Each row comes from the steps of one walk. Every step used is in the known rows, and no mark comes twice. Write the walk behind each row, first mark first.
Known rows:
Z-R-Y-P-Q-A: [-0.01  0.36 -0.29  0.18  0.44  0.44 -0.22  0.15 -0.22 -0.17 -0.09  0.09
  0.24 -0.38  0.24 -0.14 -0.30  0.47  0.49]
K-H-Q-R-Y-P: [-0.08  0.43  0.18  0.33  0.20  0.64 -0.20  0.29 -0.19 -0.39  0.12 -0.45
  0.04 -0.25  0.34 -0.16 -0.11  0.24  0.09]
Z-R: [-0.12  0.08  0.03  0.10  0.21  0.35 -0.18  0.14 -0.22 -0.01  0.06 -0.05
  0.12 -0.01  0.04  0.07 -0.13  0.39  0.06]
K-H: [-0.14  0.09  0.14  0.18 -0.08  0.33 -0.18  0.16  0.10 -0.34  0.06 -0.01
 -0.20 -0.02 -0.03 -0.02  0.07  0.18 -0.05]
K-H-Q-R-Y-P-Z: [ 0.05  0.43  0.27  0.30  0.19  0.70 -0.10  0.32 -0.33 -0.38  0.35 -0.37
  0.06 -0.54  0.41 -0.19 -0.24  0.21  0.40]
Z-R-Q-A-Y: [-0.16  0.24  0.09  0.46  0.41  0.45 -0.34  0.21 -0.55 -0.05 -0.09  0.37
  0.29  0.01  0.08 -0.19 -0.30  0.33  0.26]
P-Z-R-K-H: [ 0.03  0.27  0.65  0.35  0.07  0.53 -0.07  0.30 -0.13  0.07  0.29  0.12
 -0.07  0.02  0.14  0.14 -0.15  0.21  0.27]
K-P-Z-R-Q-A-Y: [ 0.07  0.14  0.23  0.33  0.46  0.53 -0.14  0.24 -0.63  0.09  0.27  0.19
  0.42 -0.43  0.07 -0.29 -0.41  0.37  0.79]
A-Y-P-Z: [ 0.22  0.04  0.04 -0.14 -0.09  0.50  0.13  0.28 -0.17 -0.30  0.45 -0.01
  0.01 -0.67  0.38 -0.28 -0.25  0.40  0.25]
Q-A-Y-P-Z: [ 0.47  0.12  0.09 -0.10  0.27  0.61 -0.05  0.27 -0.24 -0.33  0.36  0.24
  0.09 -0.64  0.39 -0.35 -0.27  0.38  0.38]
H-Q-A: [ 0.19  0.17 -0.04  0.11  0.56  0.47 -0.38  0.11 -0.43 -0.33 -0.25  0.15
 -0.16  0.01  0.18 -0.17 -0.02  0.09  0.18]
P-Q: [-0.28  0.09 -0.39  0.02 -0.07  0.17 -0.27  0.02 -0.12 -0.34 -0.12  0.14
 -0.18 -0.16 -0.06 -0.10 -0.05  0.18  0.31]
H-Q-R-Y-P-Z: [ 0.14  0.31  0.05  0.13  0.24  0.65 -0.10  0.27 -0.49 -0.25  0.25 -0.30
  0.11 -0.65  0.43 -0.24 -0.37  0.30  0.38]
P-Q-R-K: [-0.15  0.33  0.05  0.25  0.00  0.36 -0.45  0.14 -0.17 -0.12 -0.11  0.22
 -0.05  0.07 -0.08 -0.06 -0.11  0.21  0.28]
Y-P-Z-R-Q-H: [-0.10  0.35  0.20  0.35  0.40  0.33 -0.21  0.20 -0.38  0.07  0.33 -0.06
  0.36 -0.28  0.14  0.12 -0.38  0.11  0.82]
Y-P-Q: [-0.14  0.21 -0.49 -0.14  0.01  0.23 -0.15  0.05 -0.04 -0.31  0.04 -0.07
 -0.02 -0.34  0.07 -0.15 -0.07  0.23  0.42]
H-Q-A-Y-P-Z-R: [ 0.38  0.34  0.16  0.09  0.77  0.75 -0.12  0.29 -0.67 -0.22  0.37 -0.06
  0.23 -0.41  0.65 -0.24 -0.27  0.30  0.62]
A-Y-P-Z-R-K: [ 0.27  0.25  0.46  0.07  0.08  0.62  0.14  0.40 -0.25  0.09  0.44  0.03
  0.10 -0.34  0.49 -0.11 -0.35  0.47  0.30]
P-Z: [ 0.07 -0.04  0.02 -0.04 -0.04  0.35 -0.07  0.14 -0.21 -0.19  0.19  0.15
 -0.12 -0.43  0.06 -0.09 -0.19  0.24  0.25]
H-Q-R-K-P-Y: [ 0.05  0.23  0.17  0.29  0.28  0.47 -0.15  0.24 -0.43  0.04 -0.14 -0.30
 -0.02  0.05  0.08 -0.02 -0.21  0.40  0.17]
Z-R-Y-P-Q: [-0.26  0.27 -0.34  0.12  0.09  0.33 -0.05  0.15 -0.15 -0.14  0.00 -0.16
  0.15 -0.41  0.22 -0.07 -0.29  0.48  0.38]
Q-A-Y: [ 0.21  0.01  0.11  0.12  0.20  0.49 -0.25  0.23 -0.18 -0.37 -0.04  0.38
 -0.09 -0.16  0.17 -0.28 -0.12  0.38 -0.03]

Which walk is each row?
[ 0.35  0.47  0.51  0.29  0.39  0.73 -0.19  0.39 -0.16 -0.37  0.00  0.08
 -0.24  0.09  0.52 -0.27  0.04  0.11  0.11]  R-K-H-Q-A-Y-P
[-0.03  0.16 -0.04  0.08  0.10  0.44  0.07  0.25 -0.10 -0.01  0.09 -0.23
  0.20 -0.36  0.26 -0.05 -0.32  0.59  0.02]  Z-R-Y-P
[-0.18  0.20  0.12  0.24  0.17  0.42 -0.23  0.17 -0.19 -0.44 -0.04 -0.18
 -0.31  0.10  0.15 -0.05  0.14 -0.01  0.06]  K-H-Q
[ 0.05  0.25 -0.39  0.08  0.17  0.38 -0.21  0.13 -0.07 -0.37 -0.20  0.22
 -0.02 -0.50  0.18 -0.28 -0.23  0.37  0.38]  R-Y-P-Q-A
[ 0.12 -0.03  0.17 -0.03  0.25  0.41  0.02  0.17 -0.31  0.12  0.41 -0.23
  0.25 -0.44  0.02 -0.03 -0.25  0.43  0.59]  K-P-Z-R
[ 0.09  0.25  0.30  0.37  0.40  0.61 -0.33  0.28 -0.30 -0.60 -0.04  0.13
 -0.26  0.06  0.33 -0.26  0.09  0.09  0.08]  K-H-Q-A-Y
[ 0.40  0.23  0.19  0.02  0.52  0.67 -0.05  0.30 -0.39 -0.13  0.47  0.12
  0.34 -0.53  0.46 -0.20 -0.34  0.49  0.50]  Q-A-Y-P-Z-R
[ 0.11  0.29 -0.43 -0.10  0.37  0.34 -0.32  0.03 -0.11 -0.33 -0.05  0.17
  0.07 -0.33  0.09 -0.21 -0.08  0.21  0.54]  Y-P-Q-A
[-0.18  0.04  0.07  0.26  0.03  0.39 -0.06  0.23 -0.18 -0.05 -0.08 -0.02
  0.03 -0.17  0.13 -0.01 -0.29  0.54 -0.09]  Z-R-Y
[ 0.15  0.18  0.01 -0.12  0.29  0.47  0.05  0.19 -0.28  0.04  0.47 -0.18
  0.30 -0.49  0.27  0.00 -0.29  0.39  0.48]  Y-P-Z-R
[ 0.14  0.26  0.28  0.27  0.39  0.51 -0.26  0.24 -0.26  0.01 -0.02  0.24
  0.09 -0.01  0.12 -0.20 -0.16  0.45  0.57]  Z-R-K-P-Q-A-Y
[-0.36  0.26  0.21  0.56  0.33  0.21 -0.42  0.15 -0.34  0.02 -0.08  0.07
  0.18  0.21 -0.09  0.19 -0.23  0.11  0.39]  Z-R-Q-H
[-0.16  0.28 -0.11  0.13  0.24  0.38 -0.02  0.15 -0.50  0.16  0.31 -0.08
  0.44 -0.44  0.12 -0.05 -0.40  0.22  0.66]  Y-P-Z-R-Q
[ 0.46  0.46  0.61  0.26  0.39  0.80 -0.10  0.42 -0.30 -0.35  0.24  0.15
 -0.22 -0.21  0.61 -0.30 -0.09  0.07  0.42]  R-K-H-Q-A-Y-P-Z
[ 0.01  0.16  0.30  0.25  0.06  0.18 -0.34  0.17  0.10 -0.11 -0.12  0.06
 -0.28  0.07 -0.11  0.03 -0.02  0.14  0.61]  R-K-P-Q-H
[ 0.00  0.18  0.33  0.20  0.12  0.40 -0.16  0.23 -0.16  0.19 -0.06  0.11
 -0.03  0.21  0.07  0.10 -0.15  0.36 -0.04]  Z-R-K
[-0.07  0.24 -0.07  0.16  0.05  0.28 -0.26  0.21  0.02 -0.54  0.15  0.00
 -0.12 -0.26  0.28 -0.12 -0.07  0.24  0.47]  A-Y-P-Q-H
[ 0.15  0.03 -0.02 -0.04 -0.16  0.45  0.16  0.25 -0.09 -0.19  0.20 -0.03
 -0.03 -0.78  0.31 -0.21 -0.37  0.43  0.22]  R-Y-P-Z
[ 0.04  0.25 -0.11  0.19  0.23  0.44 -0.20  0.21 -0.32 -0.21 -0.03  0.28
  0.19 -0.30  0.18 -0.37 -0.25  0.26  0.26]  R-Q-A-Y-P
[ 0.16  0.24 -0.02  0.15  0.23  0.50 -0.11  0.23 -0.46 -0.20  0.21  0.35
  0.22 -0.60  0.25 -0.39 -0.39  0.22  0.57]  R-Q-A-Y-P-Z
[ 0.00  0.45 -0.05  0.06  0.08  0.42 -0.33  0.16 -0.10 -0.07  0.06  0.02
  0.11 -0.11  0.07 -0.10 -0.15  0.25  0.39]  Y-P-Q-R-K
[ 0.20  0.35  0.63  0.47  0.32  0.67 -0.31  0.37 -0.24 -0.41 -0.16  0.29
 -0.41  0.28  0.39 -0.22  0.06  0.06  0.00]  R-K-H-Q-A-Y
[-0.06  0.31  0.44  0.34  0.07  0.47 -0.21  0.26 -0.13 -0.24 -0.17 -0.02
 -0.45  0.31  0.20 -0.02  0.11 -0.03 -0.03]  R-K-H-Q
[-0.13  0.40  0.54  0.45  0.33  0.53 -0.22  0.28 -0.27 -0.04 -0.05 -0.14
 -0.20  0.42  0.25  0.13  0.05  0.07  0.09]  Z-R-K-H-Q
[-0.10  0.08  0.09  0.26 -0.08  0.45 -0.25  0.22 -0.15 -0.21 -0.06  0.04
  0.05 -0.27  0.01 -0.14 -0.28  0.49 -0.15]  Q-R-Y
[-0.01  0.34  0.58  0.38 -0.03  0.53 -0.35  0.28  0.04 -0.11  0.07  0.08
 -0.08  0.22 -0.04  0.03 -0.01  0.21 -0.08]  Q-R-K-H
[ 0.02  0.32 -0.03  0.16  0.24  0.59 -0.18  0.25 -0.35 -0.27  0.01 -0.36
  0.10 -0.35  0.35 -0.23 -0.25  0.36  0.07]  H-Q-R-Y-P
[-0.15  0.26  0.02  0.20  0.13  0.47  0.04  0.27 -0.54  0.02  0.41 -0.02
  0.39 -0.50  0.29 -0.19 -0.44  0.33  0.57]  A-Y-P-Z-R-Q
[ 0.32  0.13  0.52  0.06  0.05  0.54 -0.15  0.26 -0.22  0.17  0.31 -0.02
  0.12 -0.32 -0.05 -0.13 -0.27  0.36  0.43]  Q-R-K-P-Z
